Each row comes from the steps of one walk. Every step used is in the known rows, and no mark comes twice. Write the walk behind each row, first mark first.
(in the rows, 128 means zero)
Known rows:
vedabi, mure, fimu, ragif: [131 106 136 122 144 165 146 137 144 156 127 104 133 114 130 138 193 186
 124 112 122 148 136 132 143 134 131  97 157 120]
zusos, ragif: [112 155 129 119 110 134 130 131 128 145  80 117 139 114 135 135 138  73
 136 126 131 132 118 123 164 114 149 149 128 127]
mure, vedabi, ragif: [120  99 125 114 107 140 126 127 150 156 106 126 137 114 140 140  82 141
 136 140 135 143 123 138  98 112 139 103 118 125]
sunit, ragif, fimu: [123 128 129 121 121 138 137 138 139 159 108  90 107 126 157 152 135 194
 146 126 119 142 100 122 159 121 149 111  89 126]
vedabi, ragif, fufivi: [123 109 122 115  85 116 129 131 152 148 112 121  97 110 150 158 180  45
 127 142 121 138 134 132 141 119 136 129 131 126]
divig, ragif, ruzu: [120 126 115 110 118 123 136 134 161 162 106 111 153 117 144 121 201 179
 137 142 127 128 136 139 138 108 156 138 115 128]
fimu, mure, vedabi, ragif, fufivi: [128  88 119 146 104 137 125 134 162 152 110 130 113 106 136 151 108  49
 115 148 122 156 144 133 112 121 138  88 123 125]
zusos, ragif, vedabi: [114 148 121 122 122 130 131 137 142 154  67 127 136 120 138 164 161 105
 147 133 138 126 117 124 147 113 148 130 140 127]
fimu, mure: [125 131 125 150 124 153 129 137 132 148 124 114 141 110 128 138 145 117
 123 128 126 140 127 126 113 111 143 135 141 128]
fufivi, ragif, vedabi, mure: [135 122 122  85 139 146 133 136  95 153  89  95 128 117 136 176 154 199
 123 137 139 125 122 132 148 114 142 128 135 127]
sunit, ragif: [121 134 137 116 121 141 134 132 129 149 118  98 114 118 149 131 151 107
 142 129 118 131 115 125 161 115 152 134  92 132]
kufab, ragif, zusos: [119 124 129 130 110 142 133 119 121 149  90 121 123 117 132 136 164  83
 145 134 126 125 140 120 134 116 134 153 150 125]
divig, ragif, deloze: [117 120 112 110 113 140 136 149 186 148 114  89 145 131 144 134 168 114
 129 140 129 136 100 141 157 105 157 109 121 128]
fufivi, ragif: [124 142 130 102 132 141 136 124  75 153 103  92 150 114 134 135 124 114
 128 126 132 125 122 127 145  93 139 148 128 130]
vedabi, mure, fimu, ragif, sunit: [133 103 126 122 145 174 145 136 151 145 119 117 131  95 128 114 172 175
 129 116 114 149 129 124 142 132 130  93 162 121]
fimu, ragif: [117 122 135 141 149 151 132 135 132 154 131 110 143 112 139 134 158 111
 138 128 121 138 126 128 131 108 137 134 140 125]
kufab, ragif, fimu, mure, vedabi: [123  97 124 162 110 171 134 134 162 165  86 110 139 124 129 158  60 212
 141 134 124 157 114 123 105 121 138  79 136 118]
kufab, ragif: [119 125 132 129  91 149 132 125 137 149  97 108 127 117 134 141 140 123
 146 131 123 132 121 125 137 114 138 142 144 125]
vedabi, mure, fimu, ragif, fufivi: [133 101 130 124 131 145 145 135 153 160 125 107 114 111 139 145 208  97
 114 121 112 151 148 127 170 138 129  92 158 119]
divig, ragif, vedabi, mure, fimu: [133 107 112  91 125 150 148 144 174 166 106 103 137 123 136 169 214 252
 114 124 134 138 127 142 121 134 151  83 133 125]
divig, ragif: [120 130 122 108 118 138 133 134 152 156 121  99 150 117 143 134 154 147
 117 133 127 133 118 137 127 110 157 137 110 131]
ruzu, ragif: [117 139 121 108 104 132 128 138 164 149  95 107 118 113 130 138 134 109
 143 134 135 130 119 137 135 106 150 140 131 127]
sunit, ragif, fimu, mure, vedabi: [128 107 127 152 140 162 134 141 150 164 106 100 121 125 142 147  65 193
 137 132 120 160 109 123 129 122 152  71  82 124]
ruzu, ragif, kufab: [117 135 116 112 103 124 128 146 136 162  85 108 117 119 138 155 126  58
 162 134 134 133 126 130 155 106 148 146 138 123]
fufivi, ragif, zusos: [123 141 125 105 150 136 137 115  61 153  95 107 147 112 133 131 144  72
 129 130 136 119 141 122 145  95 136 157 132 129]
fimu, mure, vedabi: [126 115 127 152 136 155 128 132 139 156 118 122 155 111 129 131  63 134
 120 137 129 146 129 128  95 109 145 101 125 125]
mure, fimu, ragif, zusos: [121 118 127 144 166 155 148 125 123 164 123 127 146 112 131 119 208  92
 140 112 126 136 155 124 124 113 125 110 165 120]
vedabi, ragif: [119 112 124 112  96 137 128 133 142 147 114 118 122 112 140 150 166 131
 137 133 131 136 121 134 115 113 138 138 130 127]
mure, fimu, ragif, deloze: [118 110 122 144 143 163 151 147 174 159 123 102 147 129 134 124 200  98
 151 116 126 146 117 133 153 105 127  72 170 117]
ruzu, ragif, vedabi: [116 132 112 111 117 131 128 146 176 157  84 117 113 118 133 169 161 138
 153 140 141 127 119 140 118 103 148 122 142 127]
ragif, vedabi, mure, fimu: [134 115 119 105 123 148 145 140 151 163 103 117 128 120 136 171 189 231
 127 121 136 133 128 134 119 131 138  88 160 123]
fimu, mure, vedabi, ragif: [126  93 123 144 116 159 124 135 153 150 111 128 133 110 125 144  95 144
 128 138 132 153 130 135  85 115 139  96 120 125]
mure, vedabi: [120 121 128 124 129 137 130 127 135 161 113 120 163 116 142 129  50 136
 129 139 132 135 122 132 107 107 146 107 121 127]
mure, fimu, ragif, fufivi: [121 116 129 145 135 139 149 130 150 167 128 114 131 112 144 135 205  42
 129 119 112 146 148 125 151 116 126  93 159 121]

Write each row's walk:
[121 132 130 118 139 133 133 124 112 147 111 112 108 118 145 127 170  69
 142 133 122 126 135 120 160 119 148 143  96 131] | sunit, ragif, zusos
[126 103 112 144 136 161 134 142 175 171 109 102 157 124 136 150  71 232
 114 135 129 160 111 134  95 118 156  75 100 123] | divig, ragif, fimu, mure, vedabi
[130 104 125 111  99 151 129 139 154 149  83 110 108 122 133 185 171 214
 139 141 128 131 120 129 139 134 141 120 151 123] | kufab, ragif, vedabi, mure
[125 124 119 155 125 154 133 144 144 158 113 106 131 120 138 160 130 206
 128 126 127 149 112 124 112 116 141 114 138 123] | ragif, fimu, mure
[132 121 126 101 111 150 144 133 140 157 115 106 132 116 133 142 167 198
 116 114 130 138 128 132 138 133 138 107 150 123] | vedabi, mure, fimu
[126 101 118 145 105 155 130 147 159 154 108 113 112 117 135 171 168 216
 136 129 129 155 113 130 101 122 135 110 134 121] | vedabi, ragif, fimu, mure
[122  95 117 113 108 146 127 128 159 142  99 138 131  96 138 116  61 123
 140 145 127 145 115 130  95 111 138 100 118 127] | mure, vedabi, ragif, sunit
[119 118 134 141 147 160 149 132 140 164 128 111 151 115 134 125 190 131
 140 109 122 144 135 129 125 110 127 101 159 120] | mure, fimu, ragif
[135 111 127  98 127 153 147 141 150 158 103 101 101 124 141 166 208 213
 137 120 127 138 124 131 154 140 145  79 118 126] | sunit, ragif, vedabi, mure, fimu
[127  90 117 144 115 166 125 135 163 139 103 141 131  93 124 120  72 126
 131 143 125 156 124 128  83 113 138  92 125 126] | fimu, mure, vedabi, ragif, sunit
[130 102 128 125 143 149 148 136 152 166 113 115 138 110 131 122 241 223
 146 119 123 143 154 133 157 131 130  98 163 116] | vedabi, mure, fimu, ragif, ruzu
[119 141 121 153 118 151 132 143 144 153  75 110 132 119 130 159 139 161
 135 121 130 152 110 117 150 122 146 122 134 121] | zusos, ragif, fimu, mure
[117 133 118 111  92 114 128 136 171 152  93 110  97 109 139 148 153  15
 134 144 124 134 133 132 162 111 147 131 131 126] | ruzu, ragif, fufivi
[121 116 128 146 146 144 152 132 150 173 114 123 152 114 136 111 234 168
 159 117 122 137 154 131 138 108 126 100 165 118] | mure, fimu, ragif, ruzu
[117 137 115 111 124 126 127 131 148 149  87 121 114 111 125 133 158  66
 144 137 139 126 140 131 133 108 146 148 134 125] | ruzu, ragif, zusos
[116 114 124 130  87 151 134 141 174 145  90  98 126 133 134 141 155  89
 156 138 126 133 102 129 169 107 138 114 156 122] | kufab, ragif, deloze
[118 115 124 145 161 146 133 142 147 161 120 120 138 117 143 163 186 145
 148 136 128 135 126 130 112 107 136 116 154 125] | fimu, ragif, vedabi
[131 117 120 102 125 139 129 142 145 152 104 115 120 119 143 178 160 213
 125 141 136 129 119 132 126 129 147 122 143 127] | ragif, vedabi, mure
[121 138 124 106 130 126 139 123  85 160  88 104 154 111 138 120 171 149
 146 135 131 120 140 130 160  91 137 149 133 126] | fufivi, ragif, ruzu
[137 121 120  86 136 156 149 133  98 164  86  97 137 120 130 169 183 221
 124 117 139 130 131 132 142 117 133  93 153 123] | fufivi, ragif, vedabi, mure, fimu
[132 104 128 124 163 160 144 129 129 157 120 118 132 112 129 132 213 151
 126 114 126 142 155 126 143 137 129 107 163 118] | vedabi, mure, fimu, ragif, zusos
[121 119 124 131  91 146 136 132 151 160  88 101 122 126 143 162 128 211
 153 128 123 141 104 123 136 118 136 122 142 120] | kufab, ragif, fimu
[130 115 121 139 151 165 136 133  98 168  91  95 161 119 129 150  41 206
 125 129 133 155 115 126 115 100 139  86 118 122] | fufivi, ragif, fimu, mure, vedabi
[118 105 118 115  93 138 131 149 178 141 107 108 113 127 141 148 179  98
 148 140 135 136 103 139 145 108 137 110 140 124] | vedabi, ragif, deloze
[121 114 123 145 158 158 150 140 153 173 117 122 146 120 137 157 214 163
 149 116 129 137 136 131 106 109 127  84 171 120] | mure, fimu, ragif, vedabi
[130 101 127 123 158 152 130 147 151 153 117 113 122 117 139 176 191 199
 133 137 127 139 127 131 131 129 140 115 151 123] | fimu, ragif, vedabi, mure
[124 140 121 103 131 151 137 123  86 139  95 105 143  95 134 112 103  98
 132 132 124 129 115 120 146  91 138 146 133 132] | fufivi, ragif, sunit
[121 111 119 115  95 126 128 140 116 157 106 119 113 118 150 164 156  87
 156 135 131 135 127 126 135 115 135 144 141 124] | vedabi, ragif, kufab
[120 126 117 111 104 117 135 133 161 157 118 101 128 115 151 143 166  55
 106 143 117 137 131 134 153 115 155 129 112 130] | divig, ragif, fufivi
[123 129 132 118 108 119 134 132 138 150 116 100  90 116 158 141 163  20
 129 139 109 136 128 121 187 122 150 125  93 132] | sunit, ragif, fufivi
[121  93 118 117 108 140 131 135 162 165  98 119 129 122 149 161  69 228
 143 138 135 151 107 135  96 116 137  83 114 120] | mure, vedabi, ragif, fimu
[120 128 113 111 136 131 134 127 136 154 113 114 148 116 141 131 175 108
 118 136 131 127 137 131 125 114 153 146 115 130] | divig, ragif, zusos
[119 117 131 143 136 129 133 132 143 156 130 112 122 110 150 144 174  17
 127 137 111 140 140 123 157 114 135 126 144 125] | fimu, ragif, fufivi
[115 150 122 119 110 142 131 129 138 133  71 129 135  96 134 113 118  61
 140 131 125 134 110 115 167 112 147 146 134 129] | zusos, ragif, sunit
[116 117 129 144 150 132 136 134 145 161 116 121 147 110 142 118 207 142
 157 136 121 133 144 130 145 105 135 134 150 122] | fimu, ragif, ruzu
[129 119 112  91 112 136 124 151 178 149  80 109  99 116 128 180 166 192
 139 141 141 132 120 141 137 126 152 121 140 125] | ruzu, ragif, vedabi, mure
